Every row comes from one small tree of marks. The marks that hang from a mark follow it in brackets, in the order of their numbers. Every link used is in the known rows. Which tree was each row made from?
In the rows, zero is written as 128.
Known rows:
z_346{z_730}: [115 124 139 133 158 143 147 151 132 134 142 143 121 138 121 118 120 114
 112 106 173 114]
z_346{z_127{z_754}}: [105 130 116 139 121 136 140 152 153 130 140 140 124 141 135 151 127 126
 157  84 110 120]
z_191{z_313{z_126{z_754{z_127}}}}: [134 130 148 168 146 166 161 129 157 138 121 136 161 154 130 128 101 133
 172 112 137 108]
z_754{z_127 z_191{z_313{z_126{z_450}}} z_730{z_346}}: [165 126 180 166 203 208 161 141 158 135 180 115 134 134 144 121 193  79
  63  65 195 128]
z_313{z_126{z_450}}: [182 114 131 154 137 142 159 105 114 177 143 111 154 134 126 155 111 162
 113 114 121 143]
z_730{z_346 z_754{z_127 z_191{z_313{z_126{z_450}}}}}: [135 129 178 139 154 196 193 116 161 130 178 114 150 127 140 146 152 122
 144  82 173 114]
z_191{z_313{z_126{z_450 z_754{z_730{z_346}}}}}: [157 141 145 176 167 170 171 141 131 153 161 119 134 136 148 127 115 158
 148 104 176 107]
z_346{z_730{z_754}}: [ 91 143 143 126 144 145 169 149 124 122 151 135 120 137 117 122 115 129
 130 103 169 115]
z_346{z_730{z_754{z_127}}}: [ 92 130 156 125 145 159 177 143 149 119 143 141 134 149 104 126 115 110
 122  85 156 118]
z_313{z_191}: [139 136 123 118 135 131 128 133 119 134 183 127 106 131 156 130 164 130
 134 162 149 112]
z_730{z_346}: [137 136 141 122 151 139 144 126 127 137 152 133 139 119 141 123 126 124
 144 126 185 106]
z_313{z_126{z_754} z_191}: [160 166 125 139 153 135 161 115  92 156 192 141 160 156 151 118 114 144
 161 162 144 102]
z_754{z_191}: [131 135 141 124 146 149 121 126 130 112 151 127 124 119 143 119 167  98
  97 116 125 129]
z_127{z_754{z_191 z_730}}: [123 187 129 150 179 149 133 148 109 102 145 124  84 120 144 108 171  93
 104  88 113 129]
z_754{z_127 z_191{z_313{z_126}} z_730{z_346}}: [151 138 176 162 208 203 150 143 151 125 171 123 141 136 143 106 191  61
  74  77 204 123]
z_754{z_127 z_191 z_730}: [133 137 162 133 175 173 127 142 141  99 159 129 125 141 121 101 194  51
  34  75 138 145]
z_450{z_126{z_313{z_191} z_754{z_127 z_730}}}: [146 209 133 151 137 156 151 131 119 137 168 147 178 155 142 108  81 105
 102  98 134 123]
z_754{z_127 z_191}: [130 113 162 123 145 169 132 119 169 106 143 140 145 141 120 128 166  68
  84  89 109 134]
z_126{z_313 z_450 z_754{z_127}}: [173 128 178 162 114 161 183 125 171 131 162 146 153 174 104 147  58 125
 100  54  87 130]
z_450{z_126}: [126 169 100 129 117 134 126 114 116 151 112 129 172 113 147 129 101 142
 133 126 120 134]
z_126{z_313 z_754}: [142 168 155 155 124 134 154 135 127 118 150 150 152 163 118 113  56 116
 136  99 120 115]

Which tree is each row?
[170 138 134 155 137 142 174 106 111 164 152 132 170 150 127 137  82 168
 137 108 110 125]
z_313{z_126{z_450 z_754}}
[141 155 152 157 159 175 157 152 137 109 188 125  96 135 151 111 152 135
  88  74 131 116]
z_126{z_450 z_754{z_191{z_313} z_730}}
[181 157 196 162 167 188 183 141 151 118 209 141 143 161 124 118 110  83
  49  32 146 125]
z_126{z_313 z_450 z_754{z_127 z_191 z_730{z_346}}}
[144 153 136 170 161 169 153 131 144 133 136 114  98 119 153 149 150 132
 149  89  98 118]
z_127{z_754{z_191{z_313{z_126{z_450}}}}}
[151 177 139 152 175 149 153 123  86 135 163 135 167 150 134  96 124 112
 106 111 141 124]
z_313{z_126{z_754{z_191 z_730}}}
[113 177 147 149 168 164 138 156 123  91 168 138 112 139 149  83 149 105
 111  99 148 105]
z_126{z_754{z_191{z_313} z_730}}
[139 165 151 130 195 161 129 146 101 111 188 124 114 114 155  93 193  78
  65 103 200 124]
z_754{z_191 z_730{z_346}}
[173 133 188 159 126 179 176 124 173 120 180 146 150 168 115 139  89 101
  76  43  87 128]
z_126{z_313 z_450 z_754{z_127 z_191}}
[ 85 128 139 155 165 180 157 185 175 122 167 151 105 143 144 140 150  98
 134  54 162  98]
z_346{z_127{z_754{z_191{z_313}}} z_730}
[105 148 117 146 140 140 139 166 137 124 152 134 111 142 136 136 145 114
 125  75 126 127]
z_346{z_127{z_754{z_730}}}
[142 188 154 163 148 139 151 153 105 112 166 143 137 163 120  94  78 103
  96  86 142 123]
z_126{z_313 z_754{z_730}}
[138 145 158 151 164 185 168 162 149 117 215 133 110 135 162 117 156 131
 100  61 173 104]
z_126{z_450 z_754{z_191{z_313} z_730{z_346{z_127}}}}
[173 158 142 157 166 158 167 119  95 149 178 126 154 147 135 116 125 136
  87  93 129 133]
z_313{z_126{z_450 z_754{z_191 z_730}}}
[175 155 187 166 151 183 172 142 151 113 195 137 133 168 114 121 110  87
  38  31 108 139]
z_126{z_313 z_450 z_754{z_127 z_191 z_730}}
[153 159 168 148 130 151 164 134 150 119 185 159 152 180 123 120  83  96
 128 104 123 106]
z_126{z_313{z_191} z_754{z_127}}
[ 74 123 148 123 138 168 168 168 148 122 191 145 132 145 131 133 148 105
 112  67 173 115]
z_346{z_127 z_730{z_754{z_191}}}
[185 148 143 150 163 159 179 120 111 161 211 129 149 165 140 128 134 139
 102 116 139 120]
z_313{z_126{z_450 z_754{z_127 z_730}} z_191}
[112 193 115 139 129 161 136 122 131 126 134 142 172 123 162 109 102 134
 151 112 119 108]
z_450{z_126{z_754{z_191{z_313}}}}
[179 149 162 155 179 175 182 114 121 150 183 135 175 153 128 120 123 115
  86  75 146 124]
z_313{z_126{z_450 z_754{z_127 z_191 z_730{z_346}}}}
[148 141 177 153 174 195 175 146 169 109 194 136 122 143 142 113 151 109
  87  52 156 107]
z_126{z_450 z_754{z_127 z_191{z_313} z_730{z_346}}}
[ 74 118 139 124 127 155 172 169 147 130 176 145 134 151 120 139 123 125
 131  75 175 114]
z_346{z_127 z_730{z_754}}
[118 165 172 145 183 185 157 150 155  91 175 150 137 149 140  86 149  78
 111  76 172  96]
z_126{z_754{z_127 z_191{z_313} z_730{z_346}}}
[140 144 172 130 193 180 139 140 142 106 177 133 135 133 133 100 192  48
  49  74 183 128]
z_754{z_127 z_191 z_730{z_346}}
